What can hang from each mark
Q639: Q515
Q276: Q374 Q438
Q566: Q373
Q52: Q698
Q470: Q206
Q374: Q438
Q698: Q52 Q206 Q276 Q438
Q206: Q351 Q470 Q698
Q351: Q197
Q515: Q639
Q438: Q276 Q374 Q639 Q698
Q373: Q351 Q566

Every row comes from one small tree of marks. The marks that hang from a mark follow it in brackets, in the order of their numbers. Every link used is in the known rows. Which tree was each row made from?
Known rows
Q52(Q698(Q206(Q351 Q470))): [4 7 -6 11 5 4 -3 15 -6 -8 21 -19 5 -13 -6 11 -1 19 1 -5 16 5 -10 10 5 8 -11 16 -19 16 10 -17]
Q374(Q438(Q639)): [-8 14 -4 1 6 -5 -1 8 8 -1 0 8 10 -9 9 17 2 -6 -3 -1 14 -4 -18 2 -13 -2 -10 8 -2 9 3 -15]
Q206(Q351 Q698(Q52)): [-7 20 9 9 6 4 17 23 -5 -9 7 -12 4 -21 -13 15 -8 12 4 -1 15 26 -18 8 -11 0 -8 21 -19 6 1 -8]
Q206(Q351(Q197) Q698): [-3 28 7 10 4 -3 17 19 3 -14 10 -8 -7 -18 -10 14 -5 3 6 -5 16 32 -16 6 -8 7 -2 8 -17 6 9 -9]
Q698(Q52): [-10 15 1 10 8 -2 -2 6 3 -4 -14 -1 13 0 3 13 -3 4 -9 -3 16 -2 -16 2 -5 -3 -11 1 -8 8 1 -4]
Q438(Q374 Q698): [-7 -12 2 -2 9 8 8 -2 0 -2 -8 10 -8 -13 3 17 0 7 -13 2 16 -9 -17 1 -14 -6 -9 -9 -3 15 -4 -23]
Q374(Q438(Q698)): [-13 19 -1 -1 10 -1 1 10 7 -1 -18 9 8 -6 13 14 1 8 -7 -3 15 -3 -20 0 -7 2 -12 11 -9 8 -5 -14]
Q470(Q206(Q351 Q698(Q52))): [-6 21 5 6 9 3 10 25 -5 -5 1 -7 8 -17 -14 16 -8 10 0 -3 11 43 -17 15 -6 6 -9 13 -9 11 -8 -11]
Q438(Q374 Q639(Q515) Q698(Q206(Q470) Q276)): [7 -34 1 9 6 30 12 10 -7 7 29 -7 10 -28 -8 16 -5 -4 -9 2 8 4 -1 6 -11 -17 -4 -2 5 29 6 -33]
Q276(Q438(Q698)): [-17 14 2 2 9 2 0 2 5 -9 -1 5 3 -10 9 15 -4 6 -10 2 13 -2 -16 2 -10 4 -6 7 -19 7 -5 -2]
Q470(Q206(Q351(Q197) Q698(Q438))): [-2 27 3 4 11 -2 17 24 2 -10 -4 -6 3 -17 -14 14 -9 8 7 -7 12 51 -11 7 2 12 -4 2 -12 10 -10 -15]
Q470(Q206(Q698(Q276(Q374(Q438(Q639)))))): [-4 8 -1 3 8 3 5 32 5 1 11 -1 10 -21 0 17 -3 -7 -2 0 3 32 -14 10 -1 5 -4 39 4 13 1 -33]
Q698(Q52 Q206(Q351(Q197) Q470) Q276): [10 11 6 22 9 0 11 35 1 -3 22 -21 34 -12 -11 6 -5 11 -5 -10 11 43 1 -1 9 -1 -4 19 6 21 9 -14]
Q438(Q276 Q374 Q639): [1 -34 0 4 4 9 6 -5 1 -1 16 9 -4 -14 2 19 0 -12 -13 6 15 -11 -16 4 -17 -12 -7 -11 12 15 11 -28]
Q698(Q52 Q206 Q276(Q438)): [-4 8 2 18 11 5 -7 21 3 -5 10 -13 43 -13 1 7 -8 4 -11 -4 8 24 -6 -1 6 -7 -7 20 3 13 3 -7]
Q566(Q373): [-10 6 -4 10 6 -1 -5 -14 7 -8 1 -6 9 10 9 17 -1 4 -10 -7 16 14 -17 7 -6 5 -11 1 -1 4 6 0]
Q515(Q639): [-11 6 -3 4 1 -10 -9 3 5 -5 2 -2 2 3 8 15 4 8 -2 -3 15 -2 -18 2 -9 6 -8 7 0 12 0 -6]
Q566(Q373(Q351)): [-12 12 -9 12 6 -7 -5 -16 6 -17 -1 -3 12 9 12 18 -1 5 -4 -7 11 13 -20 4 -8 -2 -12 2 -5 4 3 0]
Q698(Q52 Q206(Q351(Q197)) Q276 Q438): [8 9 6 19 13 2 15 28 4 -7 2 -20 41 -16 -10 5 -10 11 -6 -11 10 42 1 -11 13 -4 -7 14 6 18 -5 -24]
Q373(Q566): [-8 31 -7 12 1 -8 -9 2 0 -6 -17 -2 6 -3 8 13 -2 10 3 -5 13 -10 -20 6 -4 3 -8 6 -3 2 1 5]
Q470(Q206(Q351(Q197))): [-3 24 -1 7 10 -10 2 7 7 -5 -2 0 1 -3 0 14 -3 -2 -5 -8 15 38 -16 8 -4 14 -7 -7 6 13 2 -9]
Q470(Q206(Q698(Q438(Q276)))): [-7 4 0 4 10 6 2 15 -1 -5 -6 0 10 -8 -4 13 -7 10 2 -3 11 26 -13 13 6 7 -7 6 -5 7 -11 -17]
Q470(Q206(Q351(Q197) Q698(Q52 Q276))): [1 21 8 12 9 -1 16 35 1 -4 0 -13 12 -16 -13 13 -8 3 -5 -6 9 69 -10 9 5 7 -2 7 2 14 -2 -16]
Q698(Q52 Q206(Q351 Q470) Q276(Q374(Q438))): [5 11 3 17 12 4 8 47 6 0 30 -17 37 -21 -5 7 -4 14 1 -9 7 23 -7 -4 6 0 -9 80 2 19 9 -27]
Q52(Q698(Q206 Q276)): [3 -3 -7 14 5 4 -13 7 -2 -4 4 -19 14 -7 6 7 -2 8 -11 -5 12 8 -9 7 14 1 -11 5 -1 14 12 -26]
Q374(Q438(Q639(Q515) Q698)): [-13 8 -2 1 7 14 5 4 6 3 -8 8 5 -12 8 18 -3 -9 -4 0 14 -10 -16 4 -17 -6 -9 4 -13 11 1 -17]
Q374(Q438(Q639 Q698(Q206(Q351 Q470)))): [0 6 0 2 10 9 13 23 -1 0 22 0 18 -24 -3 16 -1 9 -2 0 9 7 -9 1 -14 1 -11 22 -6 20 -5 -25]
Q276(Q374 Q438(Q639(Q515) Q698(Q52 Q206))): [-14 -3 0 9 14 29 6 12 5 -8 18 -2 17 -24 -7 18 -15 -13 -12 5 4 -22 -5 -5 -14 -8 -4 37 -23 15 6 -25]
Q52(Q698(Q438)): [-6 8 -6 2 7 1 -2 3 1 -8 -19 -8 -1 -2 4 11 -3 16 -3 -3 19 -9 -12 2 9 4 -11 -3 -24 7 -2 -19]
Q52(Q698): [-7 8 -7 5 4 -1 -9 -1 1 -7 -11 -7 -8 1 7 13 0 8 -8 -1 19 -9 -17 8 3 5 -11 -5 -19 7 9 -14]

Which tree is each row?
[-6 20 2 5 7 -1 5 17 -3 -5 9 -5 -1 -17 -8 16 -5 8 5 -4 11 41 -20 18 -7 11 -8 12 -6 10 -5 -10]
Q470(Q206(Q351 Q698))
[-14 15 1 2 15 4 6 21 11 -5 -14 7 9 -7 7 15 -3 5 -10 0 11 -16 -17 -8 -4 2 -11 50 -14 9 0 -28]
Q276(Q374(Q438(Q698(Q52))))
[-13 6 -2 5 7 0 1 6 11 -10 24 5 -1 -17 5 18 -5 -13 -6 5 8 -22 -14 -2 -16 3 -3 39 -15 8 11 -16]
Q276(Q374 Q438(Q639))
[-8 1 0 4 5 13 5 10 7 7 -3 1 10 -12 11 15 -3 -8 -7 -1 11 7 -12 3 -11 -8 -7 8 -1 15 3 -22]
Q374(Q438(Q639(Q515) Q698(Q276)))
[-5 2 3 14 9 -1 1 18 8 -2 1 -8 13 -5 6 10 -3 0 -13 -2 10 0 -12 -4 3 -2 -7 42 3 11 10 -23]
Q698(Q52 Q276(Q374))
[8 -20 9 10 11 16 21 30 -9 2 20 -12 21 -28 -14 12 -4 20 -11 -1 10 29 -4 -2 -4 -11 -8 19 5 27 -6 -32]
Q438(Q374 Q698(Q52 Q206(Q351 Q470) Q276))
[-5 -41 4 6 7 33 17 -1 -4 3 -1 6 -1 -16 -5 20 -9 -11 -19 8 14 -13 -10 2 -20 -22 -6 -15 -2 19 5 -32]
Q438(Q276 Q374 Q639(Q515) Q698(Q52))
[-11 8 -1 7 14 9 1 17 6 -10 27 -1 12 -18 0 13 -5 8 -6 1 5 -16 -8 -2 -3 7 -4 54 -22 13 2 -18]
Q276(Q374 Q438(Q698(Q206(Q470))))
[-5 -1 4 2 13 5 11 14 2 -4 -21 2 16 -13 -6 14 -6 12 -5 -3 18 -2 -11 -7 -4 -12 -11 3 -10 12 -12 -19]
Q698(Q52 Q438(Q374))
[0 -2 0 20 12 7 -4 20 5 -4 12 -13 31 -10 1 7 -6 1 -13 -5 5 2 -7 -5 8 -4 -9 45 10 15 11 -30]
Q698(Q52 Q206 Q276(Q374))
[2 21 5 11 6 -4 12 26 2 -5 9 -11 2 -16 -8 13 -5 1 -1 -7 10 65 -12 13 4 11 -1 6 5 13 2 -16]
Q470(Q206(Q351(Q197) Q698(Q276)))
[2 28 8 7 7 -1 28 35 1 -11 16 -13 2 -21 -18 13 -6 19 16 -8 17 36 -5 3 1 9 1 20 -30 9 -4 -9]
Q206(Q351(Q197) Q470 Q698(Q438))
[2 14 12 14 3 3 22 44 -8 -1 26 -22 11 -23 -16 12 -4 21 8 -3 13 45 -10 11 -1 0 -3 37 -16 13 0 -8]
Q206(Q351 Q470 Q698(Q52 Q276))
[10 7 2 21 9 -1 8 30 9 -6 42 -18 15 -15 -5 7 -2 4 0 -10 8 23 -2 -2 8 8 -1 55 6 20 19 -26]
Q698(Q206(Q351(Q197) Q470) Q276(Q374))
[-3 0 0 10 10 -3 3 13 11 -4 4 -7 9 -8 9 8 -3 6 -2 -6 10 -4 -10 -6 7 3 -6 46 1 10 1 -27]
Q698(Q276(Q374) Q438)
[5 -23 2 3 6 4 14 10 1 2 6 -1 9 -21 0 14 -2 0 -6 0 12 9 -8 -4 -7 -13 -6 -3 12 18 -5 -32]
Q698(Q276 Q438(Q374 Q639))
[-4 -14 7 2 12 19 21 17 -5 -7 21 0 19 -38 -15 20 -11 1 -15 7 8 12 -8 -5 -22 -13 -8 6 -9 21 -7 -27]
Q276(Q438(Q374 Q639 Q698(Q52 Q206(Q351))))
[9 -28 -6 8 6 24 2 8 -4 0 6 -18 15 -24 -6 12 -9 1 -5 -2 13 3 -2 2 7 -15 -8 -2 -4 21 7 -41]
Q52(Q698(Q206 Q276 Q438(Q374 Q639(Q515))))
[7 -3 5 8 14 12 18 30 -5 -4 15 -11 32 -28 -21 11 -7 25 5 -7 15 16 -3 -5 -2 -10 -11 27 -9 21 -11 -21]
Q698(Q52 Q206(Q351 Q470) Q438(Q374))
[4 1 3 15 12 6 11 35 5 -1 25 -13 35 -26 -4 11 -7 -3 -7 -4 5 19 -9 -8 -3 -5 -10 62 11 20 9 -39]
Q698(Q52 Q206(Q351) Q276(Q374(Q438(Q639))))
[-6 -27 1 6 5 11 10 -7 -2 -2 7 8 -3 -5 7 18 -2 -6 -21 7 10 -14 -12 2 -14 -2 -8 -15 2 15 1 -28]
Q438(Q276 Q639 Q698)
[1 1 0 19 9 4 -7 15 0 -1 4 -14 38 -6 1 6 -5 5 -13 -6 9 17 -7 1 7 -8 -11 10 13 16 4 -17]
Q698(Q52 Q206 Q276)
[1 30 8 10 3 -3 22 31 1 -10 24 -12 -7 -18 -15 14 -3 11 13 -6 16 35 -10 10 -4 10 2 17 -25 9 8 -3]
Q206(Q351(Q197) Q470 Q698)
[-4 -7 -5 6 7 5 -3 2 1 -8 -15 -7 1 1 6 10 -4 13 -6 -2 19 -11 -12 3 12 3 -11 2 -18 7 2 -24]
Q52(Q698(Q438(Q276)))
[11 -1 -2 5 11 8 14 24 -2 -10 9 -16 9 -22 -17 11 -6 21 3 -7 19 15 -1 -2 11 1 -7 8 -20 20 2 -31]
Q52(Q698(Q206(Q351(Q197) Q470) Q438(Q374)))
[-8 -6 6 10 11 7 10 16 4 -1 -5 -5 7 -7 5 12 -4 6 -20 1 8 -4 -10 -6 -1 -1 -8 31 -3 15 0 -30]
Q438(Q698(Q52 Q276(Q374)))
[-3 -20 6 6 7 29 21 19 -5 -4 -1 -3 11 -25 -17 18 -14 -2 1 3 14 4 -8 4 -9 -20 -4 3 -17 10 -1 -27]
Q206(Q698(Q52 Q438(Q276 Q374 Q639(Q515))))
[5 -12 5 6 1 20 22 30 -6 3 24 -12 5 -30 -15 15 -6 7 14 -1 12 20 -3 9 -4 -14 2 19 -16 17 0 -22]
Q206(Q470 Q698(Q276 Q438(Q374 Q639(Q515))))
[-13 0 4 -3 10 7 6 3 4 -7 0 9 -1 -20 3 17 -4 5 -10 4 15 -1 -17 0 -15 -4 -6 3 -14 11 -4 -12]
Q276(Q438(Q374 Q698))
[1 24 3 11 6 -10 12 18 7 -6 18 -6 -4 -6 -5 12 1 7 5 -8 19 20 -11 4 -5 11 -2 12 -11 12 9 0]
Q206(Q351(Q197) Q470)
[6 -3 -3 12 7 5 1 16 -3 -6 8 -25 19 -17 -3 6 -6 20 -2 -7 14 20 -6 1 15 2 -12 16 -7 16 0 -32]
Q52(Q698(Q206(Q351) Q276 Q438))
[-4 -21 -7 7 6 20 2 -1 4 -7 0 -9 -7 -6 2 14 -8 -4 -5 1 15 -30 -8 2 3 -2 -7 20 -24 11 13 -36]
Q52(Q698(Q438(Q276(Q374) Q639(Q515))))
[0 -7 3 15 13 14 8 27 -1 -1 15 -12 24 -11 -3 10 -4 14 -15 -1 4 0 -1 -5 7 -1 -7 43 -3 22 0 -32]
Q438(Q698(Q52 Q206(Q470) Q276(Q374)))
[8 3 1 19 5 -1 0 20 -3 0 39 -19 22 -16 -3 6 0 15 2 -9 10 28 -8 8 3 4 -8 30 10 19 7 -12]
Q698(Q206(Q351 Q470) Q276)
[-3 8 10 7 5 9 16 46 -4 -3 19 -12 16 -27 -13 14 -6 16 4 1 12 37 -7 8 0 -9 2 31 -20 12 0 -6]
Q206(Q470 Q698(Q52 Q276(Q438(Q374))))
[0 -2 -5 15 8 14 -9 15 11 2 23 -8 25 -17 7 10 -5 -15 -1 -6 6 -3 -10 1 -1 -6 -7 52 10 15 19 -33]
Q698(Q206 Q276(Q374(Q438(Q639(Q515)))))
[5 -44 7 8 11 26 24 10 -10 -2 20 0 15 -29 -15 19 -9 0 -22 8 9 3 -7 -4 -18 -17 -11 -2 11 25 -2 -45]
Q438(Q276 Q374 Q639 Q698(Q52 Q206(Q351)))
[-11 4 -2 -1 11 5 8 12 10 -4 3 10 -1 -14 8 19 0 -6 -10 3 8 -24 -16 -6 -14 3 -9 41 -9 12 4 -36]
Q276(Q374(Q438(Q639 Q698)))
[-7 -12 -1 10 12 28 4 12 2 2 -2 2 30 -11 1 14 -9 -8 -13 0 11 -6 -8 1 -8 -13 -11 8 -2 16 3 -28]
Q374(Q438(Q276 Q639(Q515) Q698(Q52 Q206)))
